Every row comes from one small tree of marks. The marks that hang from a mark follow it in brackets, in the order of their numbers. Every link used is in the known rows. Which tree was each row made from?
Known rows
q_862[q_85]: [-1.08  0.07  0.87  0.35 -0.47  0.83 -0.25  0.63  1.50  1.66  1.21 -1.08
  0.62  1.09 -0.44  0.99 -1.00  0.63  0.18 -1.41 -1.87]
q_13[q_133 q_969]: [-2.43  0.76  0.29  0.74 -1.27  2.59  4.15 -1.33 -3.98  0.48 -0.69 -0.07
  0.93  2.13 -1.62 -0.68  2.02 -0.85 -1.20  2.14  1.15]
q_969[q_13[q_133[q_862]]]: [-3.21  0.98  3.98 -1.86  0.32  0.21  1.00 -1.74 -1.22 -0.06  1.34  1.06
 -0.59  1.89 -1.56  0.60  0.41 -0.94 -2.43  2.74 -0.27]
q_133[q_13 q_862[q_75]]: [-1.39 -1.17 -0.30  0.36  1.25 -0.92  0.52 -2.59  0.73  0.55  2.07  0.46
 -1.18  3.65  1.64  2.36 -1.03 -1.92 -1.59 -2.12 -2.29]
q_124[q_13]: [ 0.35  1.48 -0.56 -0.17 -1.24  0.34 -0.58  0.20  0.00 -1.58  0.45  0.32
  0.56 -0.58  0.04 -1.45 -0.19  0.93 -1.10  1.08 -0.31]
q_133[q_13[q_969] q_862[q_75 q_85]]: [-3.02 -1.36 -0.44  0.32 -0.47  0.90  2.54 -2.56  0.27  3.19  2.21 -0.59
  0.27  5.47  1.22  3.61 -0.42 -2.77 -2.37 -2.11 -2.81]
q_124[q_13[q_133 q_969]]: [-2.18  2.20 -0.11  0.58 -2.35  2.78  3.47 -1.02 -3.95 -1.13 -0.21  0.19
  1.71  1.62 -1.41 -2.03  2.15  0.12 -2.26  3.23  0.72]
q_75[q_13]: [ 1.42 -0.54  1.15 -1.02 -0.59 -1.58 -1.10 -1.03 -0.17  1.21 -0.81 -1.11
 -1.14  0.72 -0.47 -0.97  1.54  0.92  0.87  0.85  1.72]
q_133[q_13[q_969] q_862[q_85]]: [-2.05 -0.27  0.48 -0.48 -0.94  0.18  2.84 -1.68 -0.60  1.30  0.74 -0.27
  0.66  3.71 -0.43  3.30 -0.36 -2.51 -1.92 -0.29 -1.18]
q_124[q_13[q_969]]: [-0.43  1.14 -1.24 -0.45 -2.38  1.40  1.51 -0.23 -1.86 -0.79 -0.43  0.49
  1.36  0.45  0.49 -1.14  1.34 -0.81 -2.00  2.38  0.96]
q_969[q_13[q_133]]: [-2.73  1.25  3.37 -0.81 -0.57  0.24  0.88 -0.87 -0.68  0.25 -0.09 -0.58
 -0.87  0.71 -2.68 -0.16  0.20  0.84 -1.92  2.56 -0.67]
q_862[q_75[q_13] q_85 q_133]: [-0.74 -0.12  0.31  1.56 -0.07 -0.34 -0.56 -2.37  0.91  6.61  2.63 -4.12
 -1.90  2.91  0.22  0.45  0.68  2.38  1.44 -2.25 -3.38]
q_75[q_862]: [-0.69 -0.18 -2.00  0.74  0.82  0.35  0.95 -1.02 -1.29  1.17  0.51  1.14
  0.51  1.20  1.54 -0.87 -1.35 -0.34  1.11 -1.66 -1.01]
q_85[q_862[q_75]]: [-1.74 -2.62 -2.77  0.49  1.47  1.45 -0.58  1.06 -0.80  1.45  2.94  0.91
 -1.10  3.11  1.67  0.73  0.08  0.55 -0.50 -1.96 -1.98]
q_85[q_862[q_75[q_13[q_969]]]]: [-1.07 -3.44 -2.46 -0.92 -0.15  0.86  0.40 -0.43 -2.89  3.51  1.29  0.16
 -1.45  4.94  1.61  0.01  2.95  0.09 -0.29  0.20  0.89]
q_969[q_13[q_133[q_862[q_85]]]]: [-4.41  1.27  4.85 -1.60 -0.19  0.94  0.72 -1.04  0.25  1.59  2.47 -0.01
  0.33  3.03 -2.08  1.62 -0.50 -0.30 -2.25  1.38 -1.94]
q_862[q_75 q_85]: [-1.96 -0.90  0.24  1.18  0.02  1.45 -0.44 -0.22  2.08  3.48  2.56 -1.25
  0.25  2.97  1.46  1.04 -0.99  0.43 -0.17 -3.14 -3.45]
q_969[q_13]: [-0.99  0.21  2.31 -1.83 -0.46 -1.20 -1.14 -0.17  1.32  0.74 -0.19 -0.30
 -1.23 -0.48 -0.77  0.61 -0.37 -0.17 -1.63  1.89 -0.51]
q_13[q_133[q_862] q_969]: [-3.02  0.65  0.91 -0.34 -0.14  2.25  4.27 -2.21 -4.38  0.02  0.72  1.48
  1.56  3.25 -0.34  0.19  2.43 -2.59 -1.78  2.42  1.68]

Which tree is each row?
[-1.02 -0.32 -0.37 -0.77 -0.39 -0.46  3.05 -2.33 -2.07 -0.43 -0.27  0.76
 -0.09  2.57  0.01  2.38  0.59 -3.33 -2.25  1.14  0.68] => q_133[q_13[q_969] q_862]
[-2.17  0.45 -0.88  2.39  0.39  1.23  0.49 -1.49  1.07  5.40  3.40 -3.02
 -0.70  2.44  0.77  1.49 -0.88  1.16  0.38 -3.15 -5.02] => q_862[q_75 q_85 q_133]
[-4.18 -0.30  0.26  0.62  0.24  3.00  3.87 -2.94 -3.77  1.67  2.22  1.15
  1.07  5.38  1.41  0.35  2.26 -3.01 -2.11  0.43  0.02] => q_13[q_133[q_862[q_75]] q_969]
[-0.81  0.27 -1.64  1.03 -0.98  0.27  3.13 -3.05 -3.29  6.90  0.80 -2.50
 -0.03  3.23  0.35 -0.32  0.85  0.81  1.86 -0.72 -1.49] => q_75[q_13[q_969] q_862[q_85 q_133]]
[-2.13 -1.96  1.12 -1.26 -0.68  0.71  0.58 -2.62 -0.68  5.13  2.43 -0.74
  0.36  6.05  2.41  1.14  2.47 -1.96 -0.53 -0.70 -0.05] => q_133[q_862[q_75[q_13[q_969]] q_85]]
[-3.85  0.92 -0.41  0.37 -0.96  3.44  3.34 -2.81 -3.73  0.26  2.81  1.55
  1.76  4.63  1.58 -1.07  2.27 -1.95 -3.11  1.56 -0.13] => q_124[q_13[q_133[q_862[q_75]] q_969]]
[-0.92 -2.03  0.21 -1.49 -0.25 -0.09  0.95 -3.13 -2.03  3.47  1.32  0.42
 -0.52  4.87  2.96  0.25  3.23 -2.59 -0.84  0.50  1.94] => q_133[q_862[q_75[q_13[q_969]]]]
[-0.43 -1.83  1.03 -1.40  0.90 -1.01 -1.37 -2.81 -0.19  2.44  2.30  0.23
 -1.01  3.84  2.51  0.07  1.81 -1.03  0.14 -0.60  0.63] => q_133[q_862[q_75[q_13]]]
[-0.34 -0.05 -3.11  1.33  1.19 -1.03  1.57 -0.50 -1.92  0.88  0.99 -1.35
 -2.69  0.96 -2.38  2.32 -1.13  1.86 -0.44 -0.45 -2.88] => q_85[q_862[q_133[q_13]]]
[-1.25 -1.92  0.32 -0.22 -1.65  1.03  0.64 -1.63  0.11  5.49  0.89 -2.12
 -0.36  4.81  1.35  0.29  2.20 -0.16 -0.08 -1.04 -0.60] => q_862[q_75[q_13[q_969]] q_85]
[-0.37 -3.08 -1.70 -0.61  0.88 -0.14 -1.96 -0.02 -0.93  2.78  2.04  0.00
 -2.26  3.95  1.35 -0.28  1.55  1.89  0.53 -0.91 -0.33] => q_85[q_862[q_75[q_13]]]
[-3.95  2.17  1.33 -0.12 -2.00  3.46  3.39 -1.36 -3.18  0.21  2.41  0.69
  2.92  3.90 -0.83 -0.36  1.29 -0.98 -2.44  1.96 -0.43] => q_124[q_13[q_133[q_862[q_85]] q_969]]
[-3.57  1.05  2.68  0.26  0.43  2.11  1.71 -1.04 -0.98  0.97  2.81  0.29
  1.56  3.39 -1.37  0.85 -0.08 -0.26 -0.61 -0.35 -1.50] => q_13[q_133[q_862[q_85]]]
[-2.05 -1.62 -4.65  2.02  0.57  0.58  3.50 -1.68 -3.25  3.48  1.67 -1.51
 -2.51  3.94 -0.01  2.65  0.46  0.10 -1.77 -1.05 -3.29] => q_85[q_862[q_75 q_133[q_13[q_969]]]]
[-2.92  0.39  2.99 -1.11 -1.28  1.71  2.86 -2.59 -3.40  3.12  1.11 -0.58
  1.16  5.18 -1.30  0.07  2.85 -0.71 -0.36  1.94  1.31] => q_75[q_13[q_133[q_862[q_85]] q_969]]
[-0.14  1.20 -1.89  1.43 -0.87 -0.93  4.12 -2.66 -2.56  1.96 -1.14 -2.41
 -1.40  0.57 -1.85  1.94  0.36 -0.55 -1.28  0.91 -1.42] => q_862[q_133[q_13[q_969]]]
[-0.77  0.69 -3.85  2.20 -0.23 -0.37  5.14 -3.61 -3.78  3.05 -0.63 -1.40
 -0.82  1.88 -0.42  0.97 -0.76 -0.91 -0.32 -0.79 -2.29] => q_75[q_862[q_133[q_13[q_969]]]]
[-1.22  1.11 -0.89  1.77 -1.33 -0.10  3.99 -2.05 -1.03  3.79 -0.02 -3.48
 -0.71  1.58 -2.21  2.87 -0.70  0.04 -0.95 -0.47 -3.42] => q_862[q_85 q_133[q_13[q_969]]]
[-2.31  2.18  1.30 -0.05 -0.34  1.76  1.34 -1.39 -2.40 -2.29  2.18  1.69
  1.47  1.77 -0.68 -1.49  0.78  0.00 -1.77  2.25  0.08] => q_124[q_13[q_133[q_862]]]
[-0.89 -1.01 -0.68 -0.28 -1.51  0.62  1.90 -2.01 -1.86  4.99 -0.04 -0.93
  0.84  3.97  0.96 -0.67  0.80 -0.18  1.35 -1.05  0.18] => q_75[q_13[q_969] q_862[q_85]]
[-1.60  1.25 -1.95  2.32  0.69  0.88  1.83 -1.64 -1.02  4.88  2.44 -1.64
  0.54  1.43  0.34  0.35 -2.10  1.26  1.85 -3.02 -4.27] => q_75[q_862[q_85 q_133]]
[-0.71  1.48 -0.24  2.00 -0.03 -0.91  1.69 -1.67  0.92  2.75  0.82 -3.60
 -1.41  0.58 -2.63  2.62 -1.97  1.60 -0.15 -1.70 -4.57] => q_862[q_85 q_133[q_13]]
[-1.30 -1.21 -3.95  2.14  1.80 -0.37  1.16 -1.11 -1.39  2.68  2.51 -1.74
 -3.17  2.88 -0.43  2.45 -1.07  1.67 -0.90 -2.37 -4.65] => q_85[q_862[q_75 q_133[q_13]]]
